Each row was made from one path, in order. Every step used is in the known rows, and no mark comes twice. Write each row's path.
Known rows
varu > zipa: -15  1  -7  7  1  20  -25  -10  15  -24  13  6  6  11  -3  17  -15  -4  15  1  12  0  31  -9  25  13  -9  8  2
tozi > gafigud > rugo > varu > pela: 28  4  -8  -29  3  4  21  -9  17  -1  -24  -14  -16  9  13  -43  -22  27  -43  -16  18  -1  -49  4  26  8  2  -32  66
mosir > nedevo > varu: 5  -25  14  -17  -30  -15  -15  -4  4  -27  31  -16  1  -33  21  -26  30  10  10  20  8  -8  3  1  -35  -8  -21  8  -15
nedevo > mosir > zipa > varu > pela: 4  14  9  -1  7  -15  -6  -18  10  54  -13  -20  -3  2  -12  14  -17  12  7  10  3  -19  -19  2  -18  -5  11  -1  -26
tozi > gafigud > rugo > varu: 28  3  -1  -25  7  1  9  4  8  -13  -14  -5  -5  -3  12  -34  -8  2  -32  -23  21  5  -17  -10  22  4  3  -27  45
rugu > nedevo > mosir > rugo: -12  -6  5  33  -11  0  -17  9  -41  -11  -13  11  30  -24  -26  11  -3  -41  3  30  6  -20  29  -21  -29  15  19  -4  -11
zipa > mosir > nedevo: 40  8  14  -11  -4  23  -32  21  -16  -7  19  2  -18  9  4  2  28  8  35  13  -2  9  5  7  -12  -3  -12  2  -40
rugo > varu > zipa > mosir > nedevo: 3  16  -1  -16  25  -4  1  -4  -8  29  21  -4  -20  1  -10  23  13  23  13  -10  -21  36  -4  2  12  -25  -17  44  -71
zipa > varu: 2  3  12  -27  -5  5  -17  -13  11  -24  7  5  -3  3  22  -24  12  -3  4  19  16  -14  8  -20  -5  -11  4  13  6
zipa > varu > rugo: 11  23  5  -24  4  1  -3  8  -4  -44  -1  6  -12  -7  2  -2  6  -17  -2  31  14  -26  -5  -9  -10  17  15  -5  15
rugu > nedevo > varu > zipa > mosir > rugo: -10  -22  -3  32  -8  -30  -10  -23  -42  -1  20  15  -16  -6  -36  14  -4  -7  -3  25  -3  -1  42  13  -19  -4  18  42  -48
varu > rugo: 20  15  -4  -5  -2  24  -14  26  -9  -58  -5  7  3  0  -4  11  -7  -26  9  15  24  -20  10  1  -1  38  4  -35  34
varu > zipa > mosir: 13  14  -6  18  14  21  -28  -2  -6  1  19  9  -15  35  -20  26  -10  4  27  1  1  10  38  7  27  1  -2  17  -28
mosir > zipa > varu > pela: 8  -7  11  -34  1  -10  -13  -26  19  19  -10  -5  -18  12  16  0  -13  21  4  4  17  -13  -28  6  -12  -4  5  -3  0
mosir > nedevo: 13  -9  13  -23  -17  20  -29  14  3  -31  15  -2  4  -15  23  -7  23  1  24  12  7  -1  -3  -11  -14  6  -20  -7  -7
zipa > mosir > rugo > varu > nedevo > rugu: -36  -23  24  28  6  1  38  42  -20  29  -2  14  -25  -5  -23  14  48  -6  26  -14  -33  8  22  -4  -8  -38  23  9  -45
zipa > varu > pela > gafigud: 16  18  -18  -16  -13  19  -9  -34  37  -13  -1  -3  -11  28  38  -32  -29  23  -23  5  4  -7  -36  -2  11  10  -3  -6  55
tozi > gafigud: 16  -4  2  -2  3  34  -31  5  17  -39  -7  5  -7  8  18  -31  -11  -6  -2  -12  46  -9  1  -15  -3  15  11  -30  55
mosir > nedevo > varu > pela > gafigud: 19  -7  -15  -4  -40  0  -5  -24  33  -15  23  -23  -7  -9  40  -35  -13  35  -16  7  -2  3  -39  22  -19  10  -26  -9  36
rugu > nedevo > mosir: -18  13  0  25  -1  18  -13  8  -21  -8  5  10  54  -12  -23  1  8  -35  15  28  23  0  21  -26  -27  9  2  12  -16
nedevo > mosir > rugo > varu > pela > gafigud: 9  19  -24  30  -3  0  9  -17  3  26  -32  -19  3  1  5  -5  -56  -3  -49  -16  -26  -2  -13  3  11  16  8  -37  45
rugu > nedevo > mosir > rugo > varu > pela: -26  0  -9  14  4  -16  19  -15  -32  23  -31  -2  24  -23  -24  -3  -12  -15  -33  18  -4  -2  -14  -14  -24  0  14  3  -4
rugo > varu > pela > gafigud > tozi: 8  27  -30  -4  15  17  1  -5  39  -28  -16  12  24  30  41  -23  -34  5  -36  -42  9  25  -36  1  18  8  -20  -17  91
varu > pela > gafigud: 22  13  -26  4  -21  40  -21  -17  32  -26  -4  -2  5  33  35  -21  -39  10  -12  -7  12  0  -18  8  19  31  -12  -34  75
nedevo > mosir > rugo > varu > pela: -6  1  -4  13  4  -11  9  -8  -15  30  -37  -20  5  -13  -13  -1  -24  -5  -35  1  -18  -13  -2  -3  0  0  13  -27  17
rugu > nedevo > varu > pela > gafigud: -4  -6  -29  9  -30  5  1  -37  15  -26  16  2  25  5  21  -42  -23  8  -25  17  28  8  -21  9  -25  18  -10  7  51
tozi > gafigud > rugo: 38  -2  4  -9  -11  21  -17  13  9  -33  -6  2  -10  11  10  -29  -10  1  -9  -6  26  -17  -3  -2  21  24  6  -41  55
mosir > zipa > varu > rugo: 21  11  13  -28  12  -14  -6  8  -3  -14  -7  5  -22  -9  -2  30  -9  -15  10  9  20  -22  -9  4  -20  19  14  -10  -13
rugu > nedevo > mosir > zipa > varu > rugo: -5  28  7  4  20  -23  9  11  -32  15  -7  8  15  -29  -42  42  -5  -32  10  33  18  -16  -11  -13  -48  15  24  17  -53
varu > nedevo: -14  -14  8  8  -5  31  1  25  5  -27  9  13  27  9  -2  -1  29  -16  29  -1  13  -5  10  -4  -2  -2  -17  5  8
rugu > nedevo > mosir > rugo > varu > zipa: -48  4  -10  31  18  -26  15  -15  -34  24  -13  6  26  -32  -40  31  -23  -29  -24  8  -17  9  23  -25  -6  -4  14  35  -43
pela > varu > nedevo > rugu: -82  -37  14  15  -17  -10  24  35  19  -16  20  17  14  -11  2  4  71  2  54  12  -6  -8  3  10  -8  -9  5  11  -2
rugo > varu: -2  1  0  -27  11  7  -2  -5  5  -18  -2  1  18  -2  17  -19  3  -12  -9  -12  18  13  12  -17  7  -6  -8  -2  14
tozi > gafigud > rugo > varu > nedevo > rugu: -38  -16  17  3  2  9  58  42  20  10  0  4  -7  -14  -8  -22  42  9  3  -26  -3  7  -23  -19  10  -24  13  -10  15
rugo > varu > zipa: -28  5  -12  -9  19  -1  1  -20  14  -2  7  2  10  -2  2  10  -14  -2  -11  -16  4  20  18  -17  26  -8  -10  22  -8

Which path is each row?
40  20  -14  -22  -25  1  2  -27  28  -5  0  -7  -13  30  33  -29  -30  30  -32  12  -15  -17  -41  11  34  19  -6  -17  54 -> zipa > varu > pela > gafigud > rugo
5  6  -12  -12  18  -7  14  -12  17  0  -5  -6  -14  -2  -6  -6  -25  16  -34  -28  5  12  -10  -7  44  3  1  0  22 -> tozi > gafigud > rugo > varu > zipa
-64  -37  23  13  -8  0  43  35  -2  4  -7  13  -3  -29  -4  6  42  -14  13  -16  -23  -1  14  -21  -12  -28  17  -2  -11 -> mosir > rugo > varu > nedevo > rugu
30  -4  6  -4  14  -6  -11  4  -33  5  -18  7  -25  10  -4  -2  -4  -12  -10  -12  -10  5  27  5  2  -9  16  -8  -11 -> zipa > mosir > rugo > varu
-3  -8  5  -16  3  -6  38  22  -4  -1  7  4  29  -2  -6  -4  33  -8  -6  -13  -12  11  -10  0  22  -12  -23  9  -1 -> gafigud > rugo > varu > nedevo
-23  -5  20  30  -1  -16  14  17  -20  19  -9  -1  7  -18  -27  12  24  -22  3  19  -25  -35  13  -14  -18  -21  17  20  -31 -> zipa > varu > nedevo > mosir > rugo
-22  6  6  43  1  24  5  33  -6  8  6  -2  42  -1  -29  15  26  -27  29  6  -1  -9  18  -8  -9  -4  -11  7  -14 -> varu > nedevo > mosir
-33  9  1  24  22  5  35  21  -6  29  -2  -8  48  -13  -27  7  28  -24  5  -12  -7  11  7  -17  -7  -25  -12  21  -24 -> rugo > varu > nedevo > mosir
-18  -22  -9  -5  -26  -5  4  -30  -3  -24  14  -1  25  -9  2  -40  7  9  -10  34  34  -4  -12  1  -36  2  -7  17  20 -> rugu > nedevo > varu > pela
-24  -1  7  20  32  -11  29  20  -6  57  -8  -8  39  -16  -32  38  12  -25  18  -34  -4  16  2  -2  -19  -22  -11  14  -50 -> rugo > varu > nedevo > mosir > zipa
25  -3  -2  -6  11  -4  -1  -10  -24  17  -29  -2  -32  19  -3  -7  -16  13  -23  -5  -12  3  -6  18  7  -5  13  -16  8 -> zipa > mosir > rugo > varu > pela
31  -10  12  -5  -17  -11  -17  2  -13  -1  37  -13  -20  -9  0  -17  35  17  23  20  1  3  11  17  -32  -17  -13  18  -45 -> zipa > mosir > nedevo > varu
50  10  -7  -27  -15  -15  -3  -26  29  25  -7  -4  -22  25  30  3  -42  28  -19  -10  -11  -11  -46  24  22  19  -4  -24  27 -> mosir > zipa > varu > pela > gafigud > rugo
1  -17  -4  -18  -4  -7  3  -17  -7  -6  -32  -7  -11  -5  15  -17  -20  5  -33  -7  -5  -7  -12  2  6  5  5  -27  37 -> mosir > rugo > varu > pela
0  18  -10  0  32  3  0  -15  -3  22  10  4  -11  22  -20  17  -9  6  2  -17  -5  30  26  2  27  -17  -3  32  -36 -> rugo > varu > zipa > mosir
12  -6  17  -32  4  -13  -20  -13  11  7  0  4  -12  1  17  7  -3  -3  15  -3  19  -10  5  -8  -16  -10  5  5  -18 -> mosir > zipa > varu
-28  -19  28  -7  -28  22  -8  33  16  -18  25  1  -9  -28  21  -3  44  11  47  15  -5  0  3  -25  -20  -6  -1  -12  -23 -> mosir > nedevo > rugu
-9  1  -4  -6  6  -28  -19  -2  -5  6  29  3  -22  7  -5  36  31  35  37  20  -22  14  -3  38  14  3  -13  41  -57 -> pela > varu > zipa > mosir > nedevo
11  3  9  22  8  5  -28  12  -3  28  -7  -9  22  -5  -16  33  -16  -24  30  -10  14  -8  29  -1  -17  9  1  -24  -25 -> nedevo > mosir > zipa
43  14  -22  6  4  9  -3  -20  -6  16  -25  -3  -33  35  16  -11  -44  12  -37  -25  -20  16  -14  23  19  11  8  -26  35 -> zipa > mosir > rugo > varu > pela > gafigud
19  -3  0  25  4  6  -31  0  -23  0  -1  13  -36  24  -20  34  -21  -3  14  1  -18  -9  47  11  25  8  15  2  -23 -> varu > zipa > mosir > rugo
-37  7  13  1  12  -1  19  15  3  40  29  -2  -34  -12  -15  27  36  33  36  -7  -35  36  5  -11  5  -37  1  37  -84 -> rugo > varu > zipa > mosir > nedevo > rugu
14  8  -15  -3  -3  6  37  14  14  -2  6  5  28  13  14  -6  1  -8  -21  -32  -21  19  -21  5  33  2  -28  -1  27 -> pela > gafigud > rugo > varu > nedevo
-22  -12  -5  -2  9  -18  0  -18  -6  -6  -12  5  -12  -14  -1  20  -27  -6  -24  -14  -16  3  27  -11  23  -2  6  7  -6 -> mosir > rugo > varu > zipa
39  18  -17  -19  -6  3  8  -7  15  -12  -1  -2  16  11  32  -17  -28  -5  -32  -26  -9  17  -7  2  36  16  -17  -25  42 -> pela > gafigud > rugo > varu
-39  -19  5  29  13  -36  8  22  -1  35  0  -1  36  -9  -25  47  32  -15  40  -5  -4  -8  1  35  -17  4  -4  11  -37 -> pela > varu > nedevo > mosir > zipa
32  -10  4  -7  -22  -7  -10  -9  -5  11  24  -24  -29  3  1  -25  26  42  13  25  -3  2  -19  31  -29  -14  -14  13  -25 -> zipa > mosir > nedevo > varu > pela
-9  -16  -7  18  5  -35  -24  -10  -20  -4  -1  15  -34  19  -13  37  -4  8  13  12  -23  -11  32  43  26  15  19  13  -23 -> pela > varu > zipa > mosir > rugo
